Each row was made from one path, in order. Every step used is in the known rows, and no mark comes twice. Write each row's path.
In the rows, zero is written as 128.
Known rows:
korid/semimag/veri/duven: [143 144 124 128 185 188 122 107  95 160 159  69 146 154 113  99 107 153
  86 122  72 141 134 177  81 172 153 102 100 154 113 121 111 141 158]
setile/veri/duven: [137 174 149 108 196 177 117 111  98 163 148  96 169 127 115 105 138 141
 123 162 100 152 139 172  89 163 144  90 111 151 123 127  95 107 100]
vizimi/lepug/duven/tanok: [120 160 126 106 157 193 104  99 117 114 117 102 171 141  91  83 145 165
 118 151 124 141 167 167 126 144 193  71  75 172  93 104 109 117 134]
tanok/vizimi: [123 159 134 103 173 183 106 110 125 129 125  98 153 126 152 118 140 146
  96 143 102 107 169 149 136 126 145 102 116 161 109 137  96 118 145]
semimag/veri: [129 152 138 109 180 196 111 119 106 131 151  85 151 138 132 116 120 150
  91 116  98 106 141 153 109 160 162 106 124 142 103 123  87 142 142]
setile/lepug/duven: [144 156 130  96 179 182  96 113 126 128 121  74 181 145  87  79 111 156
 106 150 118 125 117 190 111 151 155  89 108 155 140 111 108 116 123]
vizimi/tanok/duven/veri/setile/lepug: [134 140 129  54 178 168 148  82 118 152 165  79 185 154 109  97 101 200
 146 158 111 126 134 154 102 139 229  71 129 164 126 129 134  98 134]
vizimi/lepug/setile/veri: [120 179 165  96 166 194  99  98 132 137 142 100 181 146  97 137 130 144
 148 168 124 121 182 149  88 138 161  86 112 171 112 102  83  97 122]
veri/duven: [150 148 143 103 182 168 116 110  95 149 139 104 169 116 114  96 126 154
 102 146  89 148 128 179 107 161 166  94 112 143 118 130 101 122 135]
korid/semimag: [153 134 147 128 171 177  97 133 114 137 144  86 152 148 115 101 128 145
  93 132  92 135 145 155 107 138 151 107 114 149 128 118 113 126 149]
semimag/veri/setile/lepug/vizimi: [106 135 131  84 155 208 140  84 138 138 140  85 199 158 105 106 123 152
  99 136 104 107 111 159  92 144 151 104 128 169 108 108 111 119 148]
korid/semimag/veri/setile/lepug/duven: [133 141 120 104 169 211 118  97 120 154 154  39 180 180  76  71  90 167
  95 126 108 127 108 177  77 160 167  84 106 177 126 122 129 127 152]
duven/veri/setile/lepug/vizimi/tanok: [113 127 135  62 163 198 157  73 137 133 136 118 191 140 122 106 134 184
 139 153 108 130 113 146 100 122 211  93 123 157 107 102 129  91 142]
korid/semimag/veri/setile: [134 130 143 108 163 203 124 109  99 153 171  65 162 161 111  97 112 156
  87 114  89 129 133 142  87 153 176 101 127 161 107 136 115 133 165]
duven/korid/semimag/veri/setile/lepug: [138 132 136 102 150 189 133  99 105 149 162  56 182 182  87  98 133 166
 101 107  71 127 136 142  74 160 178 106 144 162 110 113 121 116 175]
vizimi/lepug: [131 149 155  96 161 193 105 106 112 124 137 112 163 131 104 118 137 155
 119 149 100 126 167 157 119 147 177  99 101 153 108 120  96 118 139]
lepug/vizimi/tanok/duven/korid/semimag: [109 145 107 142 160 156 132 118 122 163 127  92 161 198 109 133 149 171
 102 126 102 132 171 147 114 120 174  83 103 123 112 113 123  87 180]
korid/semimag/veri: [140 141 134 129 176 197 105 124 110 139 158  68 142 164 124 110 115 146
  82 108  86 116 145 151  98 151 150 107 114 152 112 117 103 141 155]
duven/korid: [140 153 149 117 169 165 114 128  96 133 129 102 167 132 117 106 165 158
 100 122  87 131 158 142 121 150 172 108 135 123 100 120  92 111 152]
semimag/korid: [143 156 150 117 168 180  99 137  92 125 125  78 150 120 118 112 113 129
 109 139  79 135 142 147 117 147 165 122 107 117 126 110  99 128 147]
setile/lepug: [154 142 145  89 168 176  99 116 123 123 137  89 174 138 102 101 129 151
 111 150 101 118 125 171 112 149 154 108 130 156 139 106 106 122 126]
veri/duven/korid: [148 158 141 116 176 154 131 110  80 152 130 107 174 121 109  98 159 160
 103 130  71 153 149 165 104 162 173  97 123 124 101 123  99 109 152]
tanok/vizimi/lepug/duven/korid: [ 92 186 117 120 161 193 119  90 119 135 101  97 161 150 115 113 159 169
 113 141  97 116 206 155 130 136 172  77  79 153  87 128  95  96 163]
korid/semimag/veri/duven/tanok: [146 138 115 126 170 179 123 100  98 139 155  71 150 155 115  89 127 155
  86 122  83 151 141 169  91 167 167  90 100 175  96 106 122 141 154]
semimag/veri/setile/lepug/duven: [122 151 123  79 174 211 124  88 112 149 148  54 189 159  83  76  98 169
  99 134 116 121 104 177  89 166 176  83 118 167 119 126 112 124 140]
setile/lepug/vizimi/tanok/duven/veri: [113 148 113  84 178 174 140  90 152 142 131  99 176 172 131 119 120 182
 137 161 117 103 140 163 116 124 182  84 101 155 123  91 120 102 130]
setile/veri: [129 169 159 113 188 188 104 127 113 141 148  93 162 136 125 115 143 137
 124 151 109 124 149 152 102 148 139 101 124 153 123 125  86 107 102]
lepug/vizimi: [120 147 142 117 166 186 114 126 133 131 120 120 173 132 131 110 149 141
  95 140 106 118 136 155 124 129 142 111 108 142 104 110  95 118 139]
veri/setile/lepug/vizimi/tanok: [114 121 135  67 152 194 141  82 134 140 132 108 198 149  94 119 128 164
 120 146 118 135 107 161 108 124 192  92 131 149 121 115 123  87 155]
vizimi/tanok: [135 139 140  92 177 182 111 113  98 138 140 110 150 131 115 130 128 164
 110 128 114 136 134 155 125 140 199  89 128 124 119 127 108 105 150]
veri/duven/tanok/vizimi/lepug: [114 161 121  94 151 181 133  65 118 122 122 111 166 124 124 107 155 156
 117 166  93 143 194 166 130 140 180  79  78 196  78 117 109 114 145]
duven/lepug/setile: [142 141 154 100 142 168 120 111 122 119 114 110 193 130 121 121 130 155
 115 144 120 127 147 151  95 125 171 108 137 147 106 108 111 116 166]
vizimi/lepug/setile/veri/duven: [125 185 156  93 174 183 119  81 120 155 145 102 191 134  89 127 127 149
 150 179 111 146 173 172  75 157 162  74  95 172 112 110  89  94 121]

Write each row's path:
[106 148 110 105 171 173 123 110 132 155 130 106 168 170 120 132 123 165
 106 145 129 115 149 166 130 122 176  82 101 131 119 122 109  95 149] | lepug/vizimi/tanok/duven
[143 150 137  67 169 165 138  96 128 143 164  71 197 153 115  75 111 182
 136 170 102 114 137 152  99 145 193  83 124 180 125 127 125 115 120] | tanok/duven/veri/setile/lepug
[123 152  97 127 168 187 130  83 114 139 141  66 142 153 147  97 131 152
  86 126  80 130 171 162 107 148 148  89  93 198  86 114 118 137 163] | korid/semimag/veri/duven/tanok/vizimi
[128 139 139 125 153 189 138 113  86 157 161  67 167 168 108  98 142 165
  88  97  71 137 149 127  83 159 184 104 134 144  91 135 112 121 183] | duven/korid/semimag/veri/setile
[121 150 104 128 176 170 128 110  95 170 158  56 139 203 108 137 121 180
  99 100  95 121 172 144 101 153 195  77 119 124 106 127 109 109 186] | vizimi/tanok/duven/korid/semimag/veri
[111 172 104 113 168 185 109 102 128 114 106  86 158 134 140  79 147 155
  92 145 126 122 166 162 140 127 161  76  88 179  97 123 109 115 138] | lepug/duven/tanok/vizimi
[123 141 142  90 169 204 131 103  97 148 163  80 171 136 119 100 115 161
  92 118 100 121 126 143  97 161 184  99 133 153  98 143 101 130 151] | semimag/veri/setile
[134 155 141  85 174 165 139 107 113 152 165  85 184 142 135  77 117 183
 123 158 101 122 152 133 107 141 203  82 116 165 104 146 116 120 128] | tanok/duven/veri/setile
[112 166 134  95 166 166 136  94 124 157 137  87 188 178 115 152 115 170
 156 161 152 130 172 156  84 122 183  67 129 147 122 118 113  79 144] | vizimi/tanok/duven/lepug/setile/veri
[142 144 134 110 154 177 124 106 110 148 135  57 196 173  65  65 135 172
 109 133  96 152 128 163  85 147 178  84 120 155 128 118 132  95 164] | veri/setile/lepug/duven/korid/semimag
[135 152 120 103 174 182 129  94  96 131 146  86 160 127 121  90 132 156
  91 131  92 141 138 168 105 172 176  89 110 166  86 110 104 141 140] | semimag/veri/duven/tanok
[139 145 126  78 150 183 121  94 120 124 133  75 205 143  76  52 130 167
 112 157 128 148 115 172 106 145 192  72 116 185 117 113 130 108 126] | veri/setile/lepug/duven/tanok
[133 148 132 141 168 185 118 128  94 144 146  71 143 169 120 114 146 157
  85  95  69 120 163 136  93 158 159 109 125 133  98 110 100 127 174] | duven/korid/semimag/veri
[130 139 139 101 160 183 108 114 150 121 118 106 188 147 110 108 144 140
 105 152 105 107 125 171 117 128 131 115 114 158 130  89 106 115 133] | setile/lepug/vizimi
[109 135 132 104 171 190 125 112 125 138 118 129 164 141 125 135 140 158
 106 134 117 127 132 157 128 120 177  98 115 126 107 111 106 101 155] | lepug/vizimi/tanok
[113 175 135 121 162 186 114 108 101 136 115 104 171 152  88  99 155 173
 114 135 100 137 176 157 117 156 189  77  85 133  94 118  95  98 153] | vizimi/lepug/duven/korid
[ 95 195 146  93 163 199 107  83 147 134 130  97 172 150 127 148 139 144
 145 174 125 104 209 145 103 125 143  81 101 192 103 117  85  88 132] | tanok/vizimi/lepug/setile/veri
[121 135 147  76 157 188 149  94 143 125 134 110 201 135 127  83 141 168
 127 161  95 121 117 142  99 126 174 108 120 176 105  99 120 110 130] | duven/veri/setile/lepug/vizimi
[127 159 140  91 183 192 138 107 103 138 143  94 179 121 127  53 123 183
 118 148 110 142 122 149 103 148 207  81  99 155  97 136 117 116 128] | lepug/duven/veri/setile
[126 131 127  97 161 165 139 100 104 149 131  98 166 164 120 134 119 176
 124 140 123 137 158 159 115 128 201  82 121 131 115 133 122 101 158] | vizimi/tanok/duven/lepug
[135 154 127 104 188 191 124 101  90 153 153  87 160 130 122 105 112 155
  90 127  85 133 131 176  97 175 163  96 110 144 103 125  95 139 144] | semimag/veri/duven
[ 99 186 127  98 165 191 131  67 123 135 133 100 165 140 126 114 164 145
 146 178 104 146 202 164 111 144 158  70  81 210  86 117 101  97 110] | setile/veri/duven/tanok/vizimi/lepug
[136 167 133 119 168 144 114 129 105 151 135  85 171 160 115 107 152 168
 102 133  95 116 175 148 121 148 169  91 125 127 115 130  95 107 149] | tanok/duven/korid
[113 159 146  86 170 208 142  86 108 136 142 102 182 131 108  70 124 187
 137 158 102 140 150 148 102 149 223  73  76 169  87 130 115 111 135] | vizimi/lepug/duven/veri/setile
[115 159 122  94 167 195 134  91 101 149 140  57 195 166  83  80 127 178
 101 118 100 127 123 161  85 169 185  82 127 149 104 123 108 109 157] | semimag/veri/setile/lepug/duven/korid
[129 180 160 103 178 177  99 122 129 138 144  88 182 134 117 123 134 140
 128 155 130 118 152 148  89 140 147  93 136 159 123 112  88 100 118] | lepug/setile/veri
[137 140 160  84 171 185 137 109 104 131 154 105 178 110 139  80 134 173
 121 145  89 137 133 129 103 143 206  98 126 159  95 131 111 119 132] | duven/veri/setile
[125 159 119 108 176 149 124 114  91 158 139  92 160 168 110 128 141 181
 115 126 106 126 173 147 125 143 205  78 132 112 114 134 106  89 163] | vizimi/tanok/duven/korid
[ 92 173 133  83 169 216 147  65 122 133 130  97 172 133 140  79 130 188
 134 161 103 124 178 144 115 132 201  70  70 193  81 144 115 105 142] | tanok/vizimi/lepug/duven/veri/setile
[114 184 123 104 178 176 128  84 120 138 136  89 165 129 145 102 164 142
 124 169 103 145 176 162 112 140 139  77 101 199  95 124 101 101 106] | setile/veri/duven/tanok/vizimi
[129 161 115 143 169 165 115 128 103 164 158  47 149 198 117 110 127 167
  87 108  84 107 180 142 101 158 153  92 116 141 107 121 107 125 169] | tanok/duven/korid/semimag/veri
[148 145 146  97 152 158 138  92 106 139 114 108 202 121 112 110 121 160
 116 155 108 155 139 176  82 139 176  99 121 146 107 109 116 114 166] | veri/duven/lepug/setile
[119 147 128  79 161 171 151  94 154 146 144  88 205 160 125  80 128 176
 130 173 106 108 136 151 102 128 169  92 109 181 114 110 126 108 122] | tanok/duven/veri/setile/lepug/vizimi
[123 166  99  96 161 183 104  90 144 107 107  72 174 145 119  78 142 155
 106 159 127 114 151 178 131 130 152  76  98 197 110 101 120 113 128] | setile/lepug/duven/tanok/vizimi
[127 129 144  81 147 189 133  99 143 135 131 104 209 143  98  98 140 149
 111 158 107 126 110 161 103 129 157 107 126 167 122 112 117 106 138] | veri/setile/lepug/vizimi
[139 161 127 151 172 171 107 134  99 147 123  74 159 163  98  81 147 165
  92 118  92 143 153 160 102 145 164  90  99 129 115 117 111 110 164] | lepug/duven/korid/semimag
[137 124 126 132 162 188 148  94  92 152 141  81 157 163 121 107 115 155
  98 121  75 153 138 173  72 160 156 107 105 154 102 113 124 139 169] | korid/semimag/veri/duven/lepug
[120 164 114 153 178 191 112 125  95 149 133  59 148 180 108  91 132 170
  80  97  91 125 151 156  93 161 158  92 101 133 101 114 104 125 168] | lepug/duven/korid/semimag/veri
[115 164 103 104 173 186 136  75 114 132 133  82 152 130 152 101 136 153
  89 133  92 123 166 163 120 154 159  85 102 187  77 123 105 134 149] | semimag/veri/duven/tanok/vizimi
[100 172 116 142 154 192 113  95 121 139 110  83 150 177 108 109 154 168
 109 135  87 129 208 154 118 130 163  77  68 165  92 124 108  94 176] | tanok/vizimi/lepug/duven/korid/semimag
[130 171 133 109 197 186 116 123 111 125 128  96 159 125 137  69 127 175
 111 146 105 123 136 159 111 147 183  90  89 148 105 117 106 127 122] | lepug/duven/veri
